Known rows, with every step that occurs
pozeg/seva/desotu/siko/nilom: [ 29.1 -12.6  15.4   5.8  -8.7  12.9  29.3  42.6  -4.7   1.5   8.2 -50.0
 -19.5 -36.4   0.8  72.9 -35.1  -9.9 -26.3  -5.2  17.5 -70.0]
pozeg/seva/navat/nilom/siko/puzez: [ 14.8   0.7 -15.7 -20.3 -51.4 -12.9  39.3   2.5 -47.7  25.2  18.9 -73.5
   3.0 -34.6  -0.5  -1.2  -4.4 -49.8  -3.3   6.1 -11.1 -57.2]
navat/nilom/kepi: [ 90.0  -1.2 -54.8   5.5 -37.6 -17.0  18.3 -42.9  -9.7 -10.8  15.3  -9.4
  32.8 -18.4  30.8 -30.9  -0.2 -43.7   8.3  24.7  -8.8   4.7]
nilom/siko/puzez: [-46.8   6.5  28.1 -13.8  -0.2  -8.1  -2.5  48.8 -39.8  19.9  14.0 -48.7
 -32.7 -12.8   5.7 -24.2  14.9   5.8 -37.6   7.7 -15.2 -15.6]
desotu/siko/puzez: [-25.2  -6.2  -3.4 -19.8  -9.7   2.1   5.4  67.0 -35.0  17.1  10.7 -31.0
 -23.5 -30.9  16.9  -9.8   5.4   6.4  -1.5  24.6  -1.0 -33.9]
puzez/siko/nilom/navat/seva/pozeg: [-26.3   3.5 -63.8  78.5   4.6  -0.9  -4.4 -40.8 -23.4 -23.8   6.0 -49.7
 -12.4 -51.3 -17.8  33.7 -46.3 -18.8 -14.4   3.3 -30.4 -50.0]
puzez/siko/nilom/navat: [-36.0   5.8 -49.9  52.6   6.9   5.0 -12.9 -31.5  -7.1 -10.2   0.3 -32.5
 -11.1 -52.5  17.9 -16.2 -22.6   6.7 -22.6  -3.1  -8.5 -30.3]
puzez/siko/nilom/kepi: [-22.2   1.7 -63.5  26.2   2.5   3.4 -29.4 -25.8  11.9 -25.0   8.3   0.1
  -9.1 -40.3  23.9 -17.2 -17.4   2.1 -14.8  -2.3 -13.3  -7.2]
nilom/navat/seva/desotu: [ 60.2  10.6   5.1  59.8 -16.9  -1.1  52.7 -68.7 -47.5 -20.8   6.1 -37.7
  11.2  -5.4  -3.4   8.5 -29.9 -23.5 -66.4  10.1   3.2 -55.9]
nilom/navat: [ 23.8   9.1 -17.4  27.3  -7.2  -3.0  23.7 -48.5 -35.2  -2.3  -0.8 -20.3
   5.8 -16.6   2.2 -29.9 -10.9 -11.9  -6.1  10.0   5.5 -18.4]
puzez/siko/nilom/navat/seva/desotu/pokuv: [-14.3   9.9 -17.1  66.6  17.5   5.4   1.8 -53.5 -49.0 -12.4   6.7 -41.2
   2.1 -36.8  13.2  14.1 -37.2  -2.0 -85.5  -1.8 -17.5 -58.6]
navat/nilom/siko: [ 37.1   2.7   6.0  17.4 -17.9 -13.6  19.2  17.5 -12.8  14.4   9.8 -71.0
  11.4 -15.8  24.5 -13.2   1.5 -31.5 -21.0  19.0  -9.5   0.2]
pozeg/seva: [  6.1  -6.0   1.9 -20.8 -12.9   5.3   5.5   7.3   3.7   0.3   3.0 -12.6
  -7.2  -8.9 -18.6  36.8 -19.0 -16.3  10.5 -21.8   6.0 -28.2]
siko/nilom/kepi: [ 41.1  -2.6 -46.4   7.3   6.1  -8.4  -8.9 -32.4  -5.0 -14.3  13.0   0.2
   4.1 -29.9  10.7   1.2  -9.3 -13.5   1.0   5.0 -17.3   2.5]
siko/desotu/seva/pozeg: [-16.2   0.6 -28.1  17.8  -1.6  22.8   2.0   4.5 -33.8   7.3   3.1   2.7
 -15.1  20.8 -48.0  69.8 -34.2 -49.4   4.0   6.5  23.1 -20.5]
navat/nilom: [ 53.6  -4.8 -23.8  10.8 -25.6 -12.5  14.9  -4.3   0.3   7.7   6.6 -28.6
  25.3 -16.1  23.1  -2.4   3.6 -28.2   6.5  15.9  -8.0  -4.1]
pozeg/seva/navat/nilom/siko/desotu/pokuv: [ 11.0   9.8  -4.9 -15.5 -13.1   6.9  46.3  -4.9 -59.4  37.5  11.0 -70.3
  19.1 -17.7  -1.2   8.7 -28.1 -68.0 -36.3  15.2  11.7 -37.7]
navat/seva: [ 23.7   0.3   1.3  20.1  -2.1  -1.1   9.3 -20.5 -10.5 -14.1   5.7 -19.9
  10.2   5.5 -12.3  29.5 -18.5 -20.3 -27.2  -2.5 -15.8 -15.5]
desotu/siko: [  3.4  -4.1   2.3   1.5   0.2   9.1  13.0  42.9  -9.8   5.3   0.2 -29.6
  -6.4 -17.9  13.5   3.2 -11.9  -2.8   6.2  20.9  12.5 -13.3]
pozeg/seva/desotu: [ 22.5  -5.1  25.5  -4.5 -21.5   8.1  27.7   3.7  -0.3  -5.5   4.8 -11.7
 -12.1  -1.9 -11.5  48.8 -21.6  -9.9 -30.7 -19.2  19.8 -54.4]
seva/pozeg: [-11.0  -3.2 -20.7  16.0  -1.5  -6.3   2.4   7.1 -11.6  -5.3   2.3  -2.9
 -12.1  -4.0 -36.6  39.2 -14.2 -14.4  37.0  10.4 -13.9 -11.4]
seva/desotu: [ 17.3   1.6  26.0  18.4  -9.4   3.4  25.2  -3.3  -4.8  -7.0   2.2  -0.2
  -5.4   8.1   7.9  13.7  -3.0   8.0 -44.1   2.7  15.4 -28.9]
desotu/seva: [ 18.7  -3.5  -1.9   2.7 -18.6   8.2 -18.4 -26.4 -26.1  -0.5   2.7  12.6
   4.5  25.2 -25.1  39.8  -8.8 -24.4  13.0 -19.0   7.3 -10.1]
puzez/siko/nilom: [-54.8  -1.8 -35.8  30.7  12.6   7.4 -32.5   7.8  20.6  -8.2   0.6 -17.1
 -15.8 -39.0  16.7   8.0 -14.0  16.2 -16.6 -10.8 -13.0 -15.6]
desotu/seva/pozeg: [  8.7  -6.7 -21.0  16.8 -19.7   2.0 -17.2 -20.1 -35.9  -5.3   4.9  10.3
  -6.1  21.7 -58.9  74.7 -21.6 -38.1  46.7  -9.5  -5.0 -20.1]

Rows
[ 39.8   6.1   2.1  44.3 -23.8  -0.5  55.8 -17.0 -74.7  -7.2  14.7 -60.9
  -7.4 -29.0   9.7   0.4 -24.1 -18.2 -67.4  28.6   1.7 -82.0]	nilom/navat/seva/desotu/siko/puzez
[ 21.4  -2.2  28.0  19.8  -9.9  11.8  36.7  35.9 -13.0  -2.4   2.3 -26.4
 -11.0  -7.8  19.9  16.6 -14.0   4.8 -39.1  22.2  26.3 -41.2]	seva/desotu/siko
[ 13.4  -2.5 -17.8  34.6  -2.9  -7.1  11.1 -13.5 -20.8 -18.9   7.7 -22.2
  -0.3   1.9 -45.2  64.3 -31.4 -33.4   6.2   7.3 -28.3 -25.7]	navat/seva/pozeg
[ 22.8   3.1 -18.3  33.1 -18.6   4.8  20.6  21.8 -40.8  20.4  12.4 -68.6
  -1.5   0.4 -16.7  46.9 -27.0 -73.1 -14.9  25.4   8.1 -17.0]	navat/nilom/siko/desotu/seva/pozeg
[ 50.6   2.7 -41.9  13.5 -42.4 -12.4  39.9 -46.5 -23.1   9.7   5.7 -27.8
  38.9 -16.6  15.1 -21.0   2.5 -42.0  16.2  24.2  -5.2 -17.5]	seva/navat/nilom
[-81.1   9.8 -29.9  21.5  11.8  29.7  -6.1  24.6  14.9  -0.5  -4.4  -5.3
 -21.2 -12.6  18.6 -16.4 -23.1   0.4 -49.5   6.0  26.6 -11.9]	puzez/siko/desotu
[ -4.6  -3.9  23.4   0.8 -17.9   5.6  30.0  57.0 -36.3   8.9  11.5 -27.7
 -26.6 -19.7  22.9   4.4   2.0  13.8 -45.3  25.1  14.0 -59.2]	seva/desotu/siko/puzez
[ 45.8   9.7 -16.7  45.4  -9.3  -4.2  32.0 -66.3 -43.4 -15.1   4.3 -38.3
  15.6 -12.0  -9.5  -2.9 -27.1 -29.8 -30.6   7.6  -8.6 -32.3]	nilom/navat/seva
[ 37.1  -4.7 -40.8  61.0   7.7  -2.1  29.3  -0.3 -48.5  -7.4   9.5 -78.9
  -5.6 -55.4 -18.1  55.4 -49.2 -35.7   7.8  31.2 -20.0 -53.4]	desotu/siko/nilom/navat/seva/pozeg
[ 51.9  -4.1 -35.5  -9.0 -50.8  -6.0  41.3 -35.1 -16.5  10.1   8.1 -37.8
  28.1 -23.8  -4.4  16.7 -16.7 -54.8  24.5   0.2   1.4 -43.8]	pozeg/seva/navat/nilom
[ 35.0   9.6 -14.6  19.6 -34.3 -13.5  43.7 -26.3 -33.6  16.4   8.5 -65.5
  26.5 -15.9  17.0 -31.0   0.7 -45.6  -8.5  28.1  -6.6 -13.7]	seva/navat/nilom/siko
[-39.9  14.2  25.0   9.7  24.1  17.6  19.9  46.1 -16.0  19.0   2.2 -53.4
 -23.6   2.1   6.1  -9.4 -16.1 -17.5 -64.3  17.2  23.0   2.3]	nilom/siko/desotu
[ -4.9   7.2 -29.7  80.8  -1.5   6.7  12.5 -48.4 -18.1 -25.9   5.6 -48.1
  -7.0 -42.4  14.4  15.3 -38.4  -2.2 -74.2  -2.7  -9.4 -63.3]	puzez/siko/nilom/navat/seva/desotu
[ 28.0  -2.3 -26.4  35.1  10.5   3.2  20.9   7.8 -32.8   7.0   3.6 -63.1
  -4.6 -56.4  17.3   5.3 -25.3 -10.7   0.1  25.3   1.9 -34.0]	desotu/siko/nilom/navat
[ 51.0  13.7  18.0  45.9   1.9  -2.6  42.1 -73.7 -79.1  -7.4   7.1 -32.7
  20.7   0.4  -4.5   6.3 -28.7 -23.6 -78.6  11.1  -4.9 -51.4]	nilom/navat/seva/desotu/pokuv
[ 40.0   1.6  24.6  36.8 -11.2   2.2  32.1 -22.4 -14.6 -20.4   7.6 -19.5
   5.9  13.2  -5.7  42.0 -21.0 -13.1 -67.4   0.6  -2.1 -41.8]	navat/seva/desotu
[-34.7  10.1   7.2 -15.0  39.8  19.3   3.1  16.0 -39.7  28.7   0.3   1.0
   2.2   7.3   2.4   1.2 -13.3 -14.9 -51.9  16.5  16.8   3.6]	siko/desotu/pokuv
[ 47.1  -6.4   2.5  25.8 -13.7  11.0  46.5   7.2 -30.3  -0.2   7.7 -63.8
 -15.3 -48.5   2.6  51.2 -42.5 -18.9 -30.6   2.1  22.0 -82.6]	pozeg/seva/desotu/siko/nilom/navat
[ 24.8  -8.1  27.1  -3.4 -21.8  15.8  38.4  40.5  -9.0  -1.7   5.3 -36.1
 -17.1 -15.4  -0.8  51.3 -31.2 -11.9 -25.8  -1.5  30.1 -65.1]	pozeg/seva/desotu/siko
[  8.3  17.0  -8.4   7.4  -2.8   0.5  44.7 -14.7 -66.4  38.5   8.4 -65.2
  29.1 -10.1  18.6 -30.2  -9.2 -56.2 -48.5  40.1   4.9 -10.1]	seva/navat/nilom/siko/desotu/pokuv
[ 59.5   3.2 -10.6  66.5   2.1  -5.1  35.0 -57.3 -37.9 -14.7  10.0 -53.0
   6.7 -33.2   0.3  36.3 -31.8 -18.9 -60.4   5.1 -13.6 -56.6]	siko/nilom/navat/seva/desotu
[ 63.1   7.7   5.9  61.3 -17.3   5.4  61.8 -36.5 -55.1 -16.2   6.1 -59.2
   6.6 -18.1   6.7  10.4 -38.7 -25.5 -61.8  25.7  12.8 -65.9]	nilom/navat/seva/desotu/siko
[ 38.2  -0.1 -45.3  65.0   8.5 -12.4  18.6 -49.5 -43.2 -13.7   9.9 -55.1
   1.7 -41.9 -32.4  55.0 -40.3 -35.4  -1.4  10.9 -34.8 -43.7]	siko/nilom/navat/seva/pozeg
[ 43.1  -1.5  26.2  38.0 -11.0   9.4  42.6  12.8 -22.1 -15.8   7.7 -43.8
   0.6  -1.1   5.5  44.3 -31.1 -15.6 -62.5  17.2   8.1 -52.8]	navat/seva/desotu/siko
